What can hang from each mark
T: F H J L
Q: H J T
F: L T
V: J
L: F T
J: K Q T V
H: F Q

Each row was made from one small tree. The marks that hang from a mark follow it in brackets, in alphabetical order. Every link used is in the known rows. Write each row's tree.
Known rows
F[L[T[J[Q]]]]: [ 1.10  0.73  0.84  0.09  0.48  0.81  3.18  3.15  2.02 -0.67  1.31  0.94
 -3.46  2.58 -0.45 -1.60  1.70 -2.82  2.42  0.62  1.62 -0.27  0.94  3.97
 -2.42  0.62 -0.88]
T[F J]: [ 1.81  0.72  0.33  1.49  0.01  1.15  1.90  3.28  2.45 -1.53  1.13  0.10
 -3.86  1.34  1.43 -0.04  1.37  0.06  0.30  1.52  3.32 -1.41  1.00  3.26
 -1.79  0.77 -0.40]
H[Q[J[T]]]: [-0.78 -1.55 -1.68  2.53 -1.88  1.36  3.64  2.34  1.57 -3.17 -0.80 -0.34
 -3.78  2.03 -1.02  1.00  1.15 -1.74  2.96  2.94  0.94 -0.45 -0.41 -0.27
 -3.96 -1.39  0.26]
V[J[K Q T[F[L] H]]]: [-1.06 -2.71  1.97 -0.12 -1.59  0.52  5.63 -1.16  1.25 -2.03 -1.41 -1.78
 -1.66 -2.63  3.04 -3.52  4.84 -2.08  3.93  0.22  3.35 -1.19  1.32  4.00
 -3.88  2.37 -1.56]
T[F J[V]]: [ 1.76 -1.93 -0.42  2.02 -0.95  0.68  2.88  3.24  2.79 -0.86  0.39  1.37
 -3.10  0.36  1.97 -0.47  1.36  0.20 -0.51  1.74  2.94 -0.94  0.75  2.11
 -1.19  0.18 -0.14]
V[J[T[F]]]: [-0.70 -1.26  0.35  2.04 -1.94  1.23  3.12  1.12  1.29 -4.31  0.63 -0.22
 -3.43  0.87  0.55 -0.13  1.45 -0.04  2.16  1.43  3.25 -2.37  0.74  1.75
 -2.67  0.56  0.26]
F[T[H J[K]]]: [ 0.90  0.01  1.16  0.76  0.14  1.26  5.31  1.25  2.13  0.12 -2.13  1.36
 -2.62 -0.91  2.65 -0.99  3.28 -3.57  1.37  2.13  2.64 -1.45  2.71  3.90
 -2.61  1.00 -1.55]
J[K T[L]]: [-1.24 -0.37  0.71  1.53 -2.63 -0.85  3.83  0.38  0.31 -1.10 -0.90 -0.12
 -3.22 -0.60  0.98 -0.38  3.70 -2.11  3.17  1.82  2.12 -0.41  2.14  1.48
 -4.93 -1.32 -1.44]
H[F[L T] Q[J[K V]]]: [ 0.74 -4.87 -1.89  3.12 -0.30  1.34  6.46  0.51  2.10 -2.50 -4.19  1.43
 -2.06  1.45  2.99 -1.32  1.55 -1.64  1.05  0.94  0.90  1.98 -0.11  0.51
 -2.76 -1.38 -0.08]
J[K Q T[H[F] L] V]: [-1.52 -5.55  1.69  1.37 -3.61 -1.02  6.38 -1.44  1.83  0.64 -1.95  0.62
 -2.61 -2.91  2.06 -1.37  4.65 -2.22  1.95  0.92  2.93  1.33  1.51  2.51
 -3.82 -1.86 -1.38]
F[L T[H J]]: [ 1.58 -0.06  1.66 -0.55  0.45  1.42  4.95  2.40  2.88  0.05 -2.06  1.21
 -1.75  1.16  1.57 -2.09  1.90 -4.87  1.82  0.80  2.38 -0.81  2.23  3.98
 -1.85  1.74 -1.07]
J[K]: [ 0.51  0.62 -1.17  2.24  0.26  0.61  3.28  0.65  0.02 -2.22 -1.13  0.64
 -2.73 -0.77  1.49 -0.45  2.65 -0.23  2.25  1.77  0.69  0.01  1.40  0.92
 -5.01 -1.02 -1.02]
T[H J L]: [ 0.22 -0.02  2.17 -0.03 -0.42  0.93  3.19  2.35  4.20  0.39  0.50  0.25
 -2.37  0.24  0.31  0.65  2.03 -4.11  0.72  2.46  2.30 -1.22  2.33  4.21
 -2.59  0.61 -1.84]
Q[H[F[T]]]: [ 2.32 -0.31 -1.60  2.11  0.43  1.10  4.92  0.52  1.66 -1.82 -3.55  2.55
 -3.38  1.34 -1.12  0.23  0.30 -1.22 -0.75  1.78  1.83  1.64  1.36  1.89
 -1.56 -2.24  0.43]
J[K Q[H T] V]: [ 1.43 -0.52 -2.58  2.57 -1.23 -1.05  6.51  0.61 -0.12  1.10 -4.21  1.50
 -3.38 -3.35 -0.36 -0.92  2.50 -1.21  0.57  2.90  0.54  1.92  1.32  1.92
 -3.55 -1.82 -1.09]
F[L T[H J[K V]]]: [ 1.21 -2.77  0.80  0.24 -0.68  0.52  6.73  0.92  2.45  0.75 -3.50  2.24
 -0.71 -0.95  4.03 -3.09  3.79 -4.42  1.41  1.36  2.32 -0.33  2.71  3.06
 -2.30  1.41 -1.62]
H[F[T[J[K] L]] Q]: [ 0.18 -1.73  1.69  2.09  0.28  1.01  4.70  1.48  3.92 -1.62 -1.36  0.89
 -3.31  1.42  1.61  1.22  2.32 -1.32  1.36  0.09  3.24  0.19  1.51  4.49
 -3.31 -1.72 -1.47]
T[F H J[K Q V] L]: [ 0.70 -3.30  2.26 -0.25 -1.79 -0.64  4.83  1.29  3.75  2.05 -0.11 -0.52
 -2.24 -4.18  3.82 -1.86  4.47 -2.55  0.37  1.34  3.34 -0.27  1.24  5.17
 -1.74  0.84 -2.75]
V[J[Q[H[F] T]]]: [ 0.37 -0.48 -0.98  3.12  0.32  1.71  5.37  0.26  1.76 -2.27 -2.64  0.77
 -4.68  0.35 -2.82  1.22 -0.20  0.33  0.47  2.31  1.43  1.05  1.08  4.37
 -2.15 -1.42  0.02]
V[J[K]]: [-0.84 -0.30 -0.56  2.47  0.56  1.91  3.83 -0.17  1.22 -4.24 -0.87  0.73
 -2.59 -0.55  1.25  0.03  2.30  0.33  3.02  2.07  0.67 -1.31  1.50  1.80
 -4.72 -0.03 -0.99]
Q[H J[T[F L]]]: [ 1.06 -0.13 -0.81  1.07 -3.42  0.40  3.87  1.81  1.64 -0.50 -1.62 -1.29
 -3.62  0.75 -0.24 -0.47  1.45 -3.12 -0.91  5.14  2.62 -0.41  0.67  2.54
 -0.57 -0.60 -0.54]
L[F[T[H]]]: [ 1.70  0.00 -0.25  0.77  0.39  1.33  3.57  1.53  1.57 -1.77  0.39  1.48
 -2.26  0.21  0.02 -1.55  0.89 -4.65 -0.01  1.63  1.60 -1.65  1.20  1.16
 -2.34 -0.04 -1.51]
L[F T[H J[K Q V]]]: [ 1.05 -2.44 -0.35  0.94 -0.33  1.11  4.28  0.66  2.81  0.42  2.35  1.37
 -2.23 -0.72  1.60 -2.10  3.38 -3.68 -0.21  2.80  1.96 -2.42  1.98  3.04
 -2.30 -0.11 -2.43]
V[J[K Q[T[L]]]]: [-1.54  0.54  1.37  1.93 -0.95 -0.03  4.67  0.98  1.11 -1.76 -0.76 -0.42
 -4.35 -2.06 -0.36  0.44  2.07 -1.55  3.17  1.18  1.24 -0.52  1.09  4.64
 -3.84 -0.22 -2.16]
H[F[L] Q]: [ 0.30 -2.15 -0.79  2.20  1.28  1.25  3.49  1.14  2.56 -3.84 -1.21  0.71
 -1.80  2.53 -0.17  0.23  0.97  0.16  2.55 -0.91  1.14  1.63  0.49  1.17
 -5.15 -1.52  0.09]
F[L T[J]]: [ 1.83  0.65  1.10  0.60  0.32  1.03  4.03  3.01  1.91 -1.16 -1.78  1.93
 -2.77  2.24  0.97 -1.50  1.25 -2.87  1.94  0.47  2.10 -0.12  1.62  3.25
 -2.05  1.16 -0.61]
F[T[H[Q] J[K V] L]]: [-0.41 -3.67  1.35  0.44 -1.12  0.17  6.06  1.31  4.83  0.45 -1.96  1.31
 -1.20 -1.96  2.50  0.31  3.25 -4.74  1.12  1.08  2.72 -0.56  1.78  3.05
 -3.09 -0.45 -2.38]

Which tree is each row?
[ 1.22 -1.94  0.06  0.99 -1.28 -0.38  3.65  2.46  2.03  0.04  1.24  0.85
 -3.84 -0.73  2.43 -1.60  2.89 -0.83  0.13  1.26  3.60 -1.32  0.62  3.52
 -1.37 -0.11 -0.81]
L[T[F J[K Q V]]]
[ 0.94 -2.13  0.01  1.78 -0.79  0.40  3.71  2.90  2.75  0.33 -0.15  2.32
 -3.80 -0.64  0.16 -0.46  2.35  0.05  1.49  1.42  1.28  0.85  0.13  2.22
 -2.35 -0.31 -0.92]
T[J[Q V]]
[ 1.96 -1.64 -1.46  3.59 -0.44  0.94  7.43  0.36  1.61  0.64 -4.65  2.21
 -2.28  1.60  1.50 -0.97  2.07 -0.79 -0.96  3.02  2.11  1.55  3.74  4.13
 -2.58 -0.83 -0.26]
Q[H[F[L]] T[J[K V]]]
[-0.82 -1.08 -0.09  1.67 -1.18  0.89  4.95 -1.92  1.70 -1.87 -0.03  0.16
 -2.50 -1.62 -0.76 -1.13  4.27 -1.80  1.91  3.48  1.14 -1.44  1.90  3.87
 -3.99 -0.64 -3.22]
V[J[K Q[H] T[L[F]]]]
[ 2.58 -0.24 -1.08  2.00 -0.98 -0.29  6.59  1.41  1.35  1.14 -3.70  0.65
 -1.98 -0.21  2.62 -2.01  2.28 -1.74 -1.20  3.06  2.79  0.02  2.68  4.06
 -1.87  0.45 -0.93]
Q[H T[F[L] J[K V]]]
[-0.76 -3.36 -1.21  4.29 -1.88  0.66  5.75  1.50  2.40 -1.55 -2.36 -0.14
 -4.05  1.09  0.74  1.59  0.43 -1.53 -0.16  2.83  1.12  0.87  0.32  1.64
 -2.82 -2.82 -0.65]
H[F Q[J[K V] T[L]]]
[ 1.77 -3.27 -3.62  3.73 -0.78  2.23  4.81  0.53  2.30 -1.28 -3.39  1.99
 -2.98  1.70  0.05  0.17  0.22 -0.28 -2.22  5.07  0.27  1.95  0.74  0.52
 -0.92 -2.34  0.73]
Q[H[F] J[V]]
[ 1.26  0.67  2.01  0.67 -0.74  0.55  1.76  3.37  3.34 -0.71  1.65 -0.26
 -3.53  0.93  1.14  0.29  1.63 -1.32  0.12  1.54  3.48 -1.27  1.00  4.45
 -1.36  0.53 -1.36]
T[F J L]
[ 1.96 -1.30  1.87  1.22  0.69  1.12  4.69  2.71  2.19 -0.66 -1.72  2.14
 -4.16  2.04  0.53 -1.69  1.67 -0.98  1.89 -0.73  2.71  1.88  0.97  5.17
 -1.63  0.56 -0.44]
H[F[L T[J[Q]]]]
[ 1.32 -1.33 -0.35  1.40 -1.52 -1.69  5.76  1.99 -0.25  0.09 -2.29 -0.36
 -3.41 -2.53  2.72 -3.06  2.85 -0.79  1.73 -0.21  2.22  1.26  0.40  2.60
 -3.09  0.45 -1.08]
J[K Q[T[F[L]]] V]
[ 0.39 -2.87  0.68 -0.36 -0.70  0.23  5.69  0.76  2.63  1.26 -0.76  1.08
 -1.32 -0.90  2.59 -3.13  3.82 -4.43  1.77  1.38  1.89 -0.34  2.12  3.67
 -2.90  0.81 -1.59]
F[L[T[H J[K Q V]]]]
[ 0.71  0.34  0.75 -0.61  0.25  1.63  3.52  2.14  3.01 -0.60  0.70  0.67
 -1.38  2.85  0.52 -1.44  1.11 -5.50  0.96  1.70  2.10 -2.04  2.55  3.61
 -2.51  1.07 -0.69]
F[L[T[H J]]]
[ 2.46  1.26 -0.86  0.29  0.26  0.49  3.96  1.46  1.87  0.28  0.03 -0.20
 -3.68 -0.58  0.99 -1.36  2.85 -1.53 -0.75  2.90  3.07 -0.97  1.45  5.09
 -1.30 -0.25 -1.10]
L[T[F J[K Q[H]]]]
[ 0.68 -0.76  0.47  1.89 -0.52  0.44  4.86  1.52  1.07 -0.17 -1.49  0.09
 -4.67 -0.59 -1.28  0.21  0.67 -1.91  0.97  0.66  2.29  1.19  1.00  3.40
 -3.05 -1.02 -0.19]
J[Q[T[H[F]]]]
[-1.48 -4.04  1.90  0.93 -1.15  1.69  5.58 -1.06  2.36 -2.63 -1.57  0.04
 -2.37  0.34  0.13 -1.91  2.51 -1.62  3.64  0.02  2.53  0.10  1.42  3.57
 -3.64  0.92 -0.21]
V[J[Q T[H[F[L]]]]]
[ 0.91 -0.12 -2.71  2.34 -2.11  1.51  4.54  1.09  0.59 -1.09 -2.81  0.48
 -3.47  1.58 -1.24 -0.23  1.28 -2.33  0.46  5.71  0.75  0.03  1.26  0.82
 -2.06 -1.17  0.32]
Q[H J[T]]
[-0.87 -0.76  0.00  1.97  0.74  1.30  3.88 -0.08  1.23 -2.98 -0.72  0.62
 -3.48 -2.17  0.96 -0.47  3.25  0.76  3.87  1.29  0.37 -0.25  0.59  2.71
 -4.53  0.11 -1.57]
V[J[K Q]]
[-0.01  1.53  1.09  1.20 -1.52 -1.06  3.52  3.35  0.91  0.14 -0.09  0.02
 -5.09 -0.95 -2.10  0.58  0.62 -2.55  1.94  0.72  1.39  1.10  0.13  3.21
 -3.07 -1.05 -1.51]
J[Q[T[L]]]
[ 0.59 -2.41  0.10 -0.27 -0.80  1.12  4.41  2.04  3.51 -0.15  0.13  1.97
 -0.96  2.14  1.24 -1.94  1.10 -5.38  0.23  1.81  1.99 -1.52  2.35  2.20
 -1.91  0.79 -0.35]
F[L[T[H J[V]]]]
[-0.82 -3.44  0.19  1.43 -3.40 -0.26  5.00 -0.92  1.60 -0.39  0.41  0.93
 -1.11 -1.73  2.00 -2.02  4.22 -4.33  0.75  2.82  2.04 -1.95  2.36  0.61
 -4.11 -0.97 -2.53]
J[K T[H L[F]] V]
[ 1.04  0.14 -0.28 -0.50 -0.62  0.51  2.45  2.01  2.08 -2.06  1.62 -0.42
 -2.49  0.61  0.57 -0.87  0.29 -3.89 -0.60  1.58  3.11 -2.48  0.82  1.58
 -1.54 -0.23  0.17]
L[T[F H]]
[-1.53 -5.33  0.88  2.05 -3.78 -0.56  6.08 -1.51  2.06 -0.25 -2.06  1.06
 -1.90 -1.25  2.34 -0.74  3.74 -2.45  1.05  1.80  3.17  0.33  2.70  1.48
 -3.71 -1.94 -0.86]
J[K T[H[F] L] V]
[ 1.42 -0.38 -2.98  3.47 -1.69  0.84  5.50  0.88  1.06  0.27 -1.90  0.75
 -2.89  0.19  0.19 -0.69  1.08 -4.03 -2.49  6.69 -0.11 -0.59  1.66  2.04
 -1.67 -1.69 -2.38]
Q[H J[K V] T[L[F]]]
[-0.07 -3.78  1.26 -0.10 -1.15  0.17  3.62  2.70  5.94 -0.23  0.97 -0.20
 -1.19 -1.29  1.65  0.64  1.64 -3.04 -0.07  1.06  3.38 -1.15  0.51  2.95
 -2.26 -0.15 -1.72]
T[F H[Q] J[V] L]
[-0.36 -1.79  0.78  0.22 -2.09 -0.28  4.21  1.13  1.17 -0.39 -0.89  0.14
 -3.31 -1.78 -0.88 -1.19  2.92 -2.85  3.42  1.03  2.14  0.07  0.99  1.53
 -3.98 -0.25 -0.68]
J[Q T[H]]
[-0.34 -2.61 -0.39  2.39 -3.34 -0.53  3.24  1.51  1.55 -1.52  1.56  2.06
 -2.53  0.82 -0.62 -0.73  2.13 -2.70  0.64  2.23  1.69 -1.13  1.14 -0.41
 -3.28 -1.54 -1.57]
J[T[L[F]] V]
[ 1.12 -1.39 -0.45  3.62 -1.56  0.19  6.39  0.65  2.51  1.29 -3.35  1.67
 -3.19  0.46  0.53  0.81  1.66 -1.38 -1.93  3.76  2.78  0.88  3.36  4.68
 -2.01 -2.11 -1.03]
Q[H[F] T[J[K V] L]]
[ 1.41  0.61 -1.85  1.60  0.55  0.20  4.72 -0.23  0.59 -0.22 -2.77  0.58
 -2.88 -3.07  0.18 -1.07  3.66 -0.27  1.77  2.59  0.23  1.85  1.09  2.60
 -4.23 -1.41 -1.75]
J[K Q[H]]
[ 0.26 -2.19 -2.09  3.48  0.53  2.54  2.97  1.91  2.76 -3.73 -0.70 -0.06
 -3.88  3.00 -0.30  1.91 -0.19  0.29  1.07  2.55  0.51  0.88 -0.81  0.83
 -3.12 -1.92  0.51]
H[F Q[J]]
[-2.82 -4.68  0.42  2.63 -0.82  2.23  5.87 -2.17  3.25 -4.63 -1.56 -0.46
 -1.80  0.05  0.96  1.14  2.86 -0.71  3.54  1.18  2.69 -1.40  1.98  1.89
 -5.55 -1.03 -0.30]
V[J[K T[H[F Q]]]]
[-2.36 -1.62  1.90  1.35 -2.39  0.08  4.61 -0.22  1.21 -2.20 -0.36 -0.18
 -3.80 -1.82  0.57 -0.50  4.22 -1.18  4.60  1.22  1.99 -0.57  1.02  3.28
 -4.53 -0.17 -2.12]
V[J[K Q T[L]]]
[ 1.41 -1.96  0.13  1.60 -0.54  0.42  5.88  1.61  1.70 -0.30 -3.24  2.82
 -1.95  0.28  3.42 -2.77  3.22 -2.52  1.73  0.75  1.87  0.33  2.17  2.53
 -2.55  0.85 -1.10]
F[L T[J[K V]]]
[ 1.89  1.83  0.19  0.29 -1.32 -1.29  4.24  2.77  1.39  0.73 -1.35 -1.16
 -4.34 -1.90 -1.67 -0.12  0.82 -2.43 -0.72  1.89  2.34  1.28  0.35  4.56
 -1.39 -0.95 -1.35]
J[Q[H T[F L]]]
[ 1.15 -1.85 -1.12  1.34 -2.03  0.22  6.43  1.38  0.71  0.20 -3.25 -1.19
 -2.12 -1.02  4.08 -2.81  1.73 -3.99 -0.69  3.42  1.84 -0.55  1.10  2.40
 -1.63  1.51 -0.70]
Q[J[K V] T[F[L] H]]
